Each row comes from the steps of one path. Every step used is in the known rows, and no mark comes twice. Write the path behind each row, first mark first.
(in the rows, 128 means zero)
Known rows:
topites/ropo/bimum/tutila/zafuma/sepa: [149 132  83 148 101 156  96 145 150 130  72 159  99 119  70 122  94 172
  81 130 112 160 133 144 103 211  79 129 118 102 120 151 107 185 139 195
 110  72 183 127 202  99]
kosoguz/pofegog/topites/tutila/bimum: [119 125 174 145 147 143 117 123  90 128 159 145  65 155 158 149 107 107
 143 127 106 161  88 138 165  97  89  88 148 125 117 197 112 137 176  93
 154 136 133 142 133 110]
tutila/rure: [138 143 108 113 135 150 110 156 126 128 126 110 122 140 121 103 135 155
  94 108 172 101 122 152 124  95 148 125 132 125 110 130 121 126 144 122
 139 131 104 167 131 109]
riron/bimum: [ 98 126 132 121 141 149 162 136 112 161 137 130 127  84 127  82 113  92
 122 131 101 140 134 126 143  85 129 133 127 132 103 137  93 137 147 127
 138 124 126 124 122 119]
tutila/bimum/riron/rure: [132 151 152 137 159 159 121 159  91 163 103 122 155 101 187  88 130  96
 120 156 107 154 131 155 127 106 138 148 155  97 115 177  58 151 128 112
  76 153 111 103 134 118]
bimum/riron/rure/tutila/zafuma/sepa: [153  76 181 135 122 184  76 105 143 152 103 103 170  48 108  75  88  74
  55 162  53 137  93 153  94 200  70 176 223 110 126 167  71 114 129 147
  59 116 139 137 133 108]
rure/tutila/topites: [125 101 114 165 114 134  80 116 132 104 110 130  97 131  87 128  91 130
 115 172  97 109 140 122 105 133 141 143 184 124 157 124 153 132 160 118
 106 145 154  92 121 143]
tutila/topites/pofegog: [140  76  86 126 128 150 129 148 116  97 116 194 133 121 121 139 111 136
 108 138 111 133 139  97 120  84 142 117 158 127 157 106 136 125 181 123
 112 154 153  91 143 114]
sepa/bimum: [120 114 104 107 133 149 130 102 139 152  89 122 124 139 142 128 155 146
 107 115 122 151 123 144 181 134 136 114 124 148 121 145 117 153 140 107
 112  97 121  93 106 136]
pofegog/topites: [112 122 137 131 122 125 135 137 104 127 142 132 100 171 118 113  92 150
 105 136 119 167 111  96 131 142 104 116 150 122 111 138 125 119 121 136
 135 134 108 143 132 162]
rure/riron/bimum/ropo: [ 96 158 105  95 176 129 163 107 138 167 139 169 140 134 153  31 107 131
 171 112 140 135 147 105 113 108 107 136  78  75 109 123 103 137 122 117
 118 133 150 159 118 120]
pofegog/topites/ropo/bimum/riron/rure: [101 136 123  93 136 167 126 170  98 164 101 165 146 146 138  76  67 163
  72 132 126 216  99 107 105 182 110 129 170  90  84 181  24 176  63 194
  97 160 120  77 149 122]
zafuma/sepa/bimum/riron: [121  97 124 128 139 175 131 130 149 169  81 138 136 104 164  77 146 120
  55 142  88 153  81 199 135 140 113 122 144 135 163 161  65 135 112 116
 101  82 137 109 129 114]
zafuma/sepa/bimum: [115 105 135 128 134 156 143 107 161 155  72 123 128 122 117 110 135 149
  71 137 103 139 118 169 152 157 110 115 129 148 157 138  96 142 163 114
 111  70 131 118 129 137]
bimum/riron/rure/tutila/topites/ropo: [123 100 112 120 137 158  72 166 112 146  87 163 172  97 120  84  84 141
  81 172  77 132 127 103  68 145 148 159 211  96 128 172  70 160 120 149
  64 165 157  54 128 112]
zafuma/tutila/bimum/sepa: [127  94  91 142 149  94 131 134  79 130 103 175 142 192 155 150 111 141
 147 191 172 101 123 131 127  90 131  84 113  93 174 155 110 120 142  90
  93 129 109 108  87  78]
pofegog/topites/ropo/bimum: [ 95 146  91 128 123 125 127 147 113 138 113 170  95 192  86 108  80 193
  98 124 141 194 119  88 124 172 121  97 132 106  96 141  93 179  89 202
 138 126 125  92 154 129]
sepa/zafuma/tutila/rure/riron: [138 182  57  43 122 139  87 150 164  95 170 106 135 155 160 125 151 175
 133 102 159  54 106 188  74  82 163 129  63  92 144 111 141 161 113 145
 114 132  79 172 127 107]
tutila/topites: [133 104 111 151 126 118 115 154 103 117 125 155 108 135 122 137 111 150
 125 157 111 114 152 119 104 118 137 131 141 108 151 115 137 113 134 115
 115 133 165 103 133 133]
ropo/bimum/tutila/rure/riron: [129 197  52 107 103 193  85 129 171 110 103  68  65 169 139 109 101 166
 116  62 190 133 129 225 113 134 127 163 109  82 114 147 111 184 149 140
 107 128 138 172 176 136]
rure/riron/bimum/dufem: [135 111 110  96 162 125 152 121 144 147 171 123 119  99 160  43 102 139
 127  98  90 149  84 132 110 113 132 142  98  72 105 150  88 164 153 107
 129  98 154 129 138 113]
riron/bimum/sepa/zafuma: [100 109 140 103 144 132 121 148 111 162 134 159 150  89 101 111  77  70
 151 145 119 127 117 100 145  99 162 110 121 138 142 141 125 145 129 137
 172 149 105 159 120  98]
ropo/bimum/sepa/zafuma/tutila: [119 109  97  82 113 116  95 133 131  98 119 153 137 152  99 191  92 131
 164 161 191 113 107 160 127 153 152  85  92 113 177 119 132 154  87 153
 142 150 105 106 116  77]
ropo/bimum/tutila/topites: [138 139  85 163  97 156  96 146 123  85  84 121  53 134 105 163  91 153
 135 142 140 146 162 174 116 153 130 139 136 105 148 132 125 162 149 121
 113 134 191  93 167 137]
dufem/bimum/sepa/zafuma/tutila/topites: [125  82  91  97 141 100  99 174  76  96 118 195 114 127  99 182  98 140
 129 198 115  51 110 104  96 108 146  80 112 122 197 143 155 165 148 141
 110 147 118  95 105  93]
topites/ropo/bimum/tutila/rure/riron: [117 203  17  89 109 183  84 156 171 122  82 116  87 191 129  91  99 211
 102  59 185 132 129 179  85 133 145 153  97  75 102 161  98 219 135 179
 109 119 146 149 184 120]
tutila/rure/riron/bimum: [ 93 160  87  95 143 179 139 147 133 162 153 113 122 127 152  19 109 134
  99  80 136 112 121 162 111  62 138 154 114  97  94 148  94 144 151 125
 129 125 108 175 128 120]
bimum/sepa: [118  81 127 132 137 118 119 124 114 140 101 164 145 158 120 135  92 120
 132 137 171 126 117 100 122 145 124 118 148 113 153 144 137 102 116 122
 128 141 135 142 111  99]
kosoguz/pofegog/topites/tutila/rure: [132 106 166  97 140 174 100 135 114 123 167 121  82 151 136 136 107 132
  92  84 158 127  62 154 138  99  93  97 159 136  98 182 103 104 166 109
 179 144 127 190 127  99]
topites/ropo/bimum: [110 147  85 122 122 132 123 145 134 139  98 164 120 153  98 124 113 170
 120 123 151 161 134 124 125 161 143 115 109 107 116 130 106 190 100 191
 127 113 135  76 149  96]
ropo/bimum/sepa/zafuma/tutila/topites: [122  85  77 105 113 102  90 151 107  75 114 183 119 157  89 197  88 153
 159 193 170 100 134 148 104 137 163  82 104  99 202 109 142 142  94 139
 127 158 144  86 119  75]
ropo/bimum/tutila: [131 161 102 135  96 166 109 126 143 105  88  92  70 130 113 163  93 127
 129 114 157 160 141 184 150 166 117 137 118 126 127 142 111 173 143 128
 125 130 151 119 175 138]
ropo/bimum/sepa/zafuma: [109 122 125 115 117 127  85 132 139 122 115 145 121 136  82 168  84 100
 168 134 175 142 117 140 144 165 163 102 117 125 161 124 152 157  96 164
 165 154 110 134 139  94]
zafuma/sepa: [130 117 152 148 134 139 138 137 153 131 110 136 134 106 103 108 111 129
  82 155 102 120 117 158 108 152 103 129 131 136 165 123 104 121 150 127
 133 106 138 149 158 132]
topites/ropo: [124 134  95 113 136 117 123 151 129 148 113 174 148 147 119 114 127 168
 115 128 129 128 131  88 109 126 140 116 113 126 115 140 117 166 118 169
 128 115 134 107 136 112]
zafuma/tutila/rure/riron/bimum/sepa: [ 98  98  56  64 152 150 137 145 116 157 134 157 154 166 157  55  78 156
 102 125 185  85 104 157  91  51 127 121 114  75 136 159  78 115 137 106
 101 123 109 168  74  71]
ropo/bimum/riron/rure/tutila: [112 126 151 117 115 201  80 103 148 135  92  78 141  79 113  98  80  79
 100 139 119 178 104 189 124 185 118 170 209 113 122 166  51 158 109 149
  78 174 129  71 124 124]
dufem/bimum/riron/rure: [124 128 152  97 156 175 131 156  93 158 109 123 147  59 153  75 123  90
  77 125  85 137  90 137 120 142 109 147 170 125 101 183  55 168 141 152
  69 151 106  97 123 126]
rure/tutila/zafuma: [144  97 126 143 104 132  77  77 132 124 133 107 111 109  87 126 115 109
 122 137  86 127 112 102 133 173 102 142 182 118 110 141 169 124 129 155
  99 113 139 128 112 113]
topites/tutila/zafuma/sepa/bimum: [157  63 142 109  92 171  93  81 152 151  83 140 131 103 135 130 152 135
  85 108  68 156 106 137 150 170  58 110 125 145 159 171 120 118 186 115
  95  55 179 128 144  90]
rure/tutila/bimum: [119 156 121 182 125 137  89 109 126 127 106 101  95 138 111 122 115 104
 138 164 104 125 128 145 151 115 141 130 151 125 135 149 138 166 176 119
 104 128 101 104 127 139]
dufem/bimum/sepa: [104  86 120 128 154 121 126 136  91 149  98 172 124 134 102 124  90 114
 108 136 125 112  94  94 129 143 117 108 152 137 148 172 134 147 166 142
 115 126 113 131 108 112]

Write each row's path:
[157  99  66 132 112 175 109 158 120  82  87 165 112 113 136 162  90 135
 109 127 111 131 149 113 113  91 137 129 153 126 152 117 139 142 223 105
 103 160 173 113 172 129] -> bimum/tutila/topites/pofegog
[134 151  54  66 131 143 122 138 147 110 148 115 138 183 173  97 142 194
 106 106 178  74 112 190  71  81 123 131  94  76 137 126 104 133 123 119
  89 119 103 154 105 102] -> zafuma/tutila/rure/riron
[110 107 158 150 147 147  80 108 107 158  68 112 165 138 104 127  50  96
 122 163 133 132 132 103 139 150 140 147 204 104 140 181 108 138 183  93
  75 161 103 120  94 118] -> riron/rure/tutila/bimum/sepa
[111 134 128 164 134 126  56 120 131 125 101 124 125 143  95 153  84  82
 170 174 117 108 118 114 147 128 178 110 157 134 169 152 180 175 154 131
 139 160  79 139 122 113] -> rure/tutila/bimum/sepa/zafuma
[126 110 163 104 124 187  82 119 135 142 101  85 168  78 138  99  92  72
  89 147  95 144  97 154 107 158 119 170 211 125 120 167  68 139 116 128
  80 169 120 101 109 127] -> bimum/riron/rure/tutila
[143  92  86 117 123 102 133 153 102  92 131 166 121 146 136 163 130 176
 121 184 127  87 149 132  85  97 123 107 115 100 170 112 122 107 127 104
  90 135 159  79 102 110] -> zafuma/tutila/topites
[102 114 136 107 172 118 148 152 115 149 165 182 107 159  99 120  87 162
  89 132 125 146  73  94 126 139 113  87 154 114  83 165 108 151  98 163
 166 122 117 134 124 116] -> kosoguz/pofegog/topites/ropo
[142 100  97 149 120 169 114 136 144 128  45 126  82 120 118 143 103 170
  69 153  84 131 147 177 130 144 111 121 136 142 179 148 101 157 199  71
  92  81 187 121 163 158] -> zafuma/sepa/bimum/tutila/topites
[123 170  80  98 138 157 105 129 148 130 147 104 118 174 156  74 129 175
 108  78 162  95 116 166  90  94 136 152 119  82 120 135 129 138 134 134
 116 129 111 181 133 128] -> tutila/rure/riron
[135  68 132 112 120 191  89 116 134  98  84 138 173  83  95 136  61 111
  79 141  91 130 144  85 116 131 135 155 221 131 145 124 113 136 226 112
  66 184 138  82 120 135] -> riron/rure/tutila/topites/pofegog
[134 137 175 118 127 180  99 154  72 155 111 136 140 137 210  90 102 109
 115 132  84 197 110 115 129 116  90 132 164 108 115 212  45 133 154 103
  80 165 131 112 145 126] -> pofegog/topites/tutila/bimum/riron/rure
[121 106 137 147 108 187  76 129 125 120  90 110 114  94 111 104  71 103
  91 168 105 160 127 183 104 172 128 168 225  96 142 153  62 144 114 133
  69 178 161  49 128 124] -> ropo/bimum/riron/rure/tutila/topites
[111 104  74 123 128 109  77 176 113 119  98 226 119 160  65 157  74 169
 153 161 155 130 145  93  94 153 192  90 113  96 173 133 147 187  87 189
 148 158 155  87 153  84] -> tutila/topites/ropo/bimum/sepa/zafuma
[147  90 122 132 159 125 140  81 141 164  74 171 138 127 109  99 151 171
 107 139 115 144 128 105 151 202  78  97 100 111 123 131 131 114 139 114
 100  54 157 148 127  94] -> tutila/zafuma/sepa/bimum/ropo
[ 95 145  95  71 152 170 101 156 130 162 151 140 145 130 127  52  77 113
 135  91 153 100 104 137 110  71 172 131 111  95 131 153 128 153 138 142
 158 152  89 203 129  96] -> tutila/rure/riron/bimum/sepa/zafuma
[138 119 156  97 143 169 121 151 114 153 115 115 177  80 175  93 119 100
 103 132 112 154 115 142 108 139 122 162 168 110 106 160  62 124  96 120
  84 161 128 117 127 118] -> bimum/riron/rure
[160 135  91 140  86 153  90 112 123 108 104 101  65 114 107 153 110 128
 134 105 132 168 138 150 152 189  91 141 131 100  99 147 140 154 131 161
 108 100 165 126 165 118] -> ropo/bimum/tutila/zafuma
[133 166 155 139 170 142  97  97 124 143  70 112 161 133 114 108 102 121
 158 159 139 128 164  95 149 155 125 140 142  97 104 152 104 154 182  82
  76 159 108 123 123 131] -> riron/rure/tutila/bimum/ropo
[151 140  61 124  95 141  86 136 126 128  89 152  88 129  94 139 108 163
 127 111 129 162 139 107 123 186 105 127 113  94  92 157 130 197 121 195
 105  91 175 104 178  93] -> topites/ropo/bimum/tutila/zafuma
[109 137 106 117 138 110 134 159 107 139 126 183 121 188 110  98  92 191
  91 132 118 165 116  47 108 144 117 100 128 118  96 143 106 159 106 172
 133 119 122 117 141 139] -> pofegog/topites/ropo
[126  73  97 147 111 165  90 113 136  83  98 161 133 119  95 133  84 116
 101 154  91 123 125  98 113 109 146 129 200 137 169 109 143 133 211 119
 103 163 140  84 127 123] -> rure/tutila/topites/pofegog
[146 136  62 136 120 126  95 180 114 116  82 180 102 142 120 141  99 190
 112 147 118 115 167  95  87 117 150 130 118 106 136 145 122 177 156 137
 101 124 189  97 174 128] -> bimum/tutila/topites/ropo
[148 147  67  97 121 192  91 132 142 140  58  75  85 140 146 130 135 172
  78  79 169 127 123 188 168 115 149 127 118 155 100 158 107 169 188  82
 109  91 118 151 136 133] -> sepa/bimum/tutila/rure
[138  75  90  97 132  94  93 167 106  91 130 195 148 152 111 195  97 154
 154 196 151  71 130 114  87 110 165  88 111 101 205 117 162 116 112 113
 119 158 137 109 107  83] -> bimum/sepa/zafuma/tutila/topites
[135 152 110 127 127 160 125 140 116 117  87 105  75  93 110 138 119 116
 103 115 103 110 108 137 138 139 107 133 129 150 119 167 123 194 197 141
 106 115 134 131 159 156] -> dufem/bimum/tutila
[143 121 103 124 116 159 126 126  99 152 131 111  95  64 124  99 107  94
 120 111  84 150 139 115 151 124  91 145 129 120  78 162 121 143 167 129
 115  95 161 149 145 117] -> riron/bimum/tutila/zafuma
[109 166  92 102 121 178 137 126 148 149 124 110  94 106 164  71  82 105
 131  91  99 143 138 162 114  99 108 168 114 100 115 164  96 172 163 117
 107 120 154 153 151 155] -> rure/riron/bimum/tutila
[142  61 146 110  95 162 104  92 125 149  98 146 109 142 128 109 116 157
  69 112  59 188  86  97 156 180  31 101 146 142 139 179 111 114 177 122
  98  60 165 141 137 126] -> pofegog/topites/tutila/zafuma/sepa/bimum
[173  77 111 100 156 112 132 104 147 135 100 102 112 120 146 128 155 176
 105 111 114 163  83 137 166 166 156 101 117 119 110 156 108 163 158  82
 120  66 137  95 127 108] -> sepa/bimum/dufem
[ 80  99  94 123 135 108 117 149 101 150  90 207 113 224  76 121  36 190
 105 140 179 194 105  60 121 190 118  91 154  99 120 160 107 151  85 185
 141 135 134 104 131 107] -> pofegog/topites/ropo/bimum/sepa
[147 143 105  71 122 120 116 136 138  92 148 127 141 116 129 179 151 128
 151 151 132  79 121 149 115 115 152 100  74 135 159 102 139 154 109 140
 130 136  90 125 123 107] -> sepa/zafuma/tutila
[151 129  78  82 135 135 120 159 118 109 129 116 137 154 138 129 150 177
  92 133 189  74 115 169 102  83 139 105 109 120 124 123  98 121 137 106
 112 128  98 142 105  88] -> zafuma/tutila/rure
[125 115 168 150 150 156 112 142  87 146 165 160  72 136 201 120 122  75
 131 135  91 176  57 173 148  88  82  92 164 114 116 217  80 132 133 110
 146 145 138 133 131  92] -> kosoguz/pofegog/topites/tutila/bimum/riron
[125 127 101 102 167 126 146  90 133 156  75 156 138 153 136 111 157 165
 147 125 163 144 138 112 172 164 131  97  93 123 113 123 124 135 129  82
 107  97 134 120 105 115] -> sepa/bimum/ropo
[122 141 124 123 175 114 151 126 108 135 108 170 116 122 101  99 141 142
 144 128 138 105 116  94 142 146 110  97  94 127 104 136 127 162 163 130
 112 121 128 128 125 110] -> dufem/bimum/ropo
[150 137 117 104 154 145 128 165  85 142 111 128 173 115 207 113 145 120
 119 178 122 125 127 172 110  90 127 129 129  92 130 171  46 138 120 100
  47 144  99  80 102  94] -> zafuma/tutila/bimum/riron/rure
[171 114 127 150 106 150 105 126 136 124 105 116 103  93 102 134 106 125
  91 136  87 126 121 145 110 178  66 141 141 116 143 144 132 130 166 128
 109  76 173 179 178 128] -> bimum/tutila/zafuma/sepa
[146 168  89 118 143 127 105 170 107 115 149 148 126 116 188 133 179 101
 166 189 110  99 100 189 114  64 168  94  80 104 159 141 108 177  90 141
 112 139  82  92 136  83] -> sepa/zafuma/tutila/bimum/riron
[124 111 137 108 131 117  94 140 130 126 127 150 151 133 104 159  92 100
 158 137 148 114 107 100 122 142 165 113 123 136 165 133 161 134 114 145
 159 159 104 161 131 103] -> bimum/sepa/zafuma
[151  97 144 156 122 126 120 122 130 130 131 142 134 102  93 111 123 126
  84 149  83 127 113 124 109 171  71 127 145 117 135 129 131 104 135 153
 115  80 151 162 153 112] -> tutila/zafuma/sepa
[124 124 172  97 123 170  88  99 149 126  92  68 164  91  97 128  79 106
 102 130 108 128 130 123 127 169 124 166 194 139 116 147  99 139 169 117
  86 157 116 115 104 150] -> riron/rure/tutila
[138 126 115 126 119 185 125 120 173 140  42 100 108 112 122 136 120 142
  67 127 103 144 122 185 155 158 103 127 122 156 159 153  97 159 193  87
 110  71 150 139 153 150] -> zafuma/sepa/bimum/tutila
[144 139 126 156 119 167  86 147 104 147 111 158 119 119 215 107 164  82
 162 138  99 151 103 165 130  76 121 123 122 109 151 189  89 143 150 112
 106 141 149  96 155  86] -> topites/tutila/bimum/riron
[160  80 163 131  87 151  84 106 137 130 116 151 144  95 119 132 126 116
 109 122  70 130 113 120 102 166  48 129 133 118 159 157 126 102 170 139
 112  92 192 158 167  88] -> topites/tutila/zafuma/sepa
[104 154  42 108 134 159 124 169 126 150 107 184  99 129 147  62  73 168
 119 119  74 134 168 105  74  81 131 159 106  73 125 168 103 195 158 143
  89 119 198 103 165 138] -> rure/riron/bimum/tutila/topites/ropo
[137  95 136 102 186 100 151 145 127 125 163 149  63 158  84 134  78 189
  92 123 146 191  44 124 131 198 136  69 139  85  66 172  86 190 102 167
 180 101 144  99 151  89] -> kosoguz/pofegog/topites/ropo/bimum/dufem
[ 82 122 110  82 136 144 117 132 140 156 151 161 146 117 134  71  65  84
 167 113 116 130 110 116 110 103 149 133 105  99 152 147 135 160 115 153
 146 145 115 170 119 115] -> rure/riron/bimum/sepa/zafuma
